Each row comes from the steps of one path. Every step used is in the known rows, and no mark comes twice. Write the path behind each row, first mark first.
Known rows
kave-larik: [-18  -1  -5 -12  -5  -7   3  -6  -2  35   6  -5  -7 -14   3  14  14  -2
   1]
koziz-mosuz-kave-zevini-larik-sudel: [-25  -6  26 -32 -15 -11  10  18  63 -40   5  11 -13 -44 -29  19  23   3
 -29]
zevini-larik-rifub-sudel: [ 31   1  27  -2  -8  -8  15   9  34  -2   0  -1  -3 -22  -8  24 -11  -8
  31]
larik-koziz-mosuz: [  3  -3  -2 -14  -8  11  21  -3  23 -11   8   0 -17 -22  -7  -3  -3  13
  -4]
larik-koziz-mosuz-kave-zevini-rifub-sudel: [-19   5  -4 -17 -20   9  35  16  14 -25  -7  10 -26 -45  -6  26 -13   5
   4]
kave-larik-mosuz-rifub: [-16 -12   9 -16 -12 -17   9  -5 -11  15 -12 -19 -10 -49  -1  15  24   1
  14]
zevini-rifub: [ -5   8   3  -4  -2  -9  10   6   8  13  12   0  -2  -8  -6  14 -10  -7
  -4]
kave-zevini: [-21 -10  -4 -13   1  -8   7   1  -1 -21  -2  -4  -6   2   2  12   4  -2
   0]
mosuz-rifub-kave: [ 15   4  -5 -18  -6  10   8   6  -3  14 -35 -13  -5 -29   9  15  -2   3
   2]
kave-larik-mosuz: [-16  -6   5   9 -10  -7   5 -12  -8  27   7   3  -8 -29  -5   6  14  -6
   4]
kave-larik-rifub: [  7  -5   5 -35  -5 -12  15  -9   7  24   6 -15 -10 -25   3  21   9   4
   9]
zevini-rifub-kave-larik-mosuz: [ -7  13  -1  13 -16   0  20  -7   1  64   4  15 -11 -45  -3  26  -8 -14
  -8]
koziz-mosuz-rifub-kave: [ 15   5 -17 -55  -6  20  14  18  -9  12 -30  -7 -15 -41   8  13  13  14
 -13]
zevini-larik-mosuz: [ -1  -6  35  31 -11 -12   7  -3  26  -6  14   9  -3 -24 -20   2   3 -16
   1]
mosuz-kave-zevini-sudel: [-14   4   4  -1 -10  -9 -11  13  23 -18  -6   4   0 -15  -7  13  -2  -6
 -25]
koziz-mosuz-kave-zevini-rifub: [-29   1  -8 -53  -8   0  21  23  -7 -22   2   7 -21 -33  -6  20  16   6
 -33]
mosuz-kave: [ -5   3   7   2  -6   7  -1   4  -9 -12 -13   6  -2 -14  -4  -5   7   3
 -14]
rifub-kave-zevini-larik: [-11   1  11   4  -7   0  15   4  32   5  -4   7  -9 -13  -5  30  -3 -18
 -11]
mosuz-kave-zevini-rifub-sudel: [-20   8  -3  -4 -12  -2  15  19 -10 -14 -15  11 -10 -24   0  30  -9  -8
  10]
koziz-mosuz-rifub: [ -1  -5  -9 -64  -4   2  10  19 -10 -13 -17 -18 -13 -33   2   6  26  18
  -5]
mosuz-rifub: [ -1  -7   3 -26  -2  -8   4   8  -4 -10 -20 -23  -3 -21   3   8  10   6
  11]

Write each row's path
[  9  19  -7   4  -5   8  13   6   8  38  -4  10  -4 -16   1  21 -21  -9
 -13] -> zevini-rifub-kave
[-27  -1  -2 -17  -1 -17  16   7   7  -6  10  -4  -9  -5  -3  26  -7  -8
  -3] -> kave-zevini-rifub
[ -3  -3  18  23 -11   4   0  -2 -15 -20 -10  15  -4 -30  -9 -12   8   1
 -11] -> larik-mosuz-kave
[ -4   3  -6 -36  -8  17   6  15 -12 -14  -9  11 -13 -26  -3  -7  23  16
 -30] -> koziz-mosuz-kave
[ -2  -1   5 -11 -15  18  20   1  14 -24  -4   5 -17 -36  -9  -6   5  16
 -18] -> larik-koziz-mosuz-kave
[  3  -3  12 -34  -9  -5  13  -4  -1  10  -5  -9 -12 -39   0  18  17   9
  -7] -> mosuz-kave-larik-rifub
[ 39   6   2 -14  -4  12  14  -4   9  14 -14   0  -4 -18   6  15 -16   4
  -1] -> larik-rifub-kave
[ -8  -5 -21 -69  -6  13  21  18  -9  -9 -33 -11 -21 -38  11  26  18  13
 -13] -> koziz-mosuz-rifub-kave-zevini
[ -2 -11  24 -30 -15  -8  31  10  51 -20  -1 -24 -20 -51 -17  15   9   8
   5] -> zevini-larik-koziz-mosuz-rifub
[-13 -14  14 -31 -17  -6  35  17  43 -33 -15 -17 -25 -50 -10  37   4   2
  32] -> kave-zevini-larik-koziz-mosuz-rifub-sudel
[  0 -14  30 -28  -3 -24  21   3  39 -30  11 -13 -10 -16 -11  30   3  -5
   5] -> kave-zevini-larik-rifub
[ -1  -4  21  -5 -13   1  25   2  55 -10  20   1 -16 -28 -19   8   0   1
  -7] -> zevini-larik-koziz-mosuz
[-12   0  14  21 -15 -12  -9   6  17 -26  -4  13  -1 -31 -15   5  -1  -9
 -22] -> larik-mosuz-kave-zevini-sudel
[ -5  -2  28  -2 -18   8  25   6  47 -22   8   6 -20 -41 -20   3   7   5
 -22] -> zevini-larik-koziz-mosuz-kave
[ -1   7 -15 -18 -16  23  29  -9  23  47  -1   6 -25 -43   1  19  -1   8
 -12] -> rifub-kave-larik-koziz-mosuz
[ -7   1 -11  -5  -2  11   9  -1  -1   3 -15   7  -7  -6   8  20  -7  -5
  -7] -> rifub-kave-zevini
[-10  -5  13 -22  -8  -8  20  11  29  -5 -24 -16 -12 -33  -2  39   5 -11
   0] -> mosuz-rifub-kave-zevini-larik
[-20  -2  12  13 -16   1  17 -16  18  13  -3  -6 -16 -36  -6  11   3   3
  -2] -> mosuz-kave-larik-koziz
[-22   2 -10 -48 -12  12   8   9 -14  20  -2   6 -20 -40  -1   8  37  13
 -30] -> koziz-mosuz-kave-larik
[ 12  -6   8   7 -13  -2   5   9 -16 -13 -32  -5  -3 -41   0   7   0   0
  41] -> larik-mosuz-rifub-sudel
[  2  -3   1 -70 -13   5  19   7  -6   8  -2  -4 -22 -51   0  15  32  21
 -22] -> koziz-mosuz-kave-larik-rifub
[ 34   2   4 -12  -5   3  11   4   2  -6 -13  -1  -1 -15   5  14 -14   4
  35] -> larik-rifub-sudel
[ 35   6  25  -6  -9   1  19   1  41  15  -2   1  -5 -26  -7  25 -13  -8
  -3] -> zevini-larik-rifub-kave
[ -9  18 -12  -9  -9   2  17  -2   7  72   2   6 -12 -30   3  34  -9 -11
 -11] -> zevini-rifub-kave-larik
[  1   1  33  18  -8 -21  -1   2  77  -5  15   4   6 -18 -29  13  -3 -10
   0] -> zevini-larik-sudel
[  0  11  -3   3 -12   2   1  -9  44  51  -7   8  -2 -33  -8  24  -5  -3
  -6] -> rifub-kave-larik-sudel
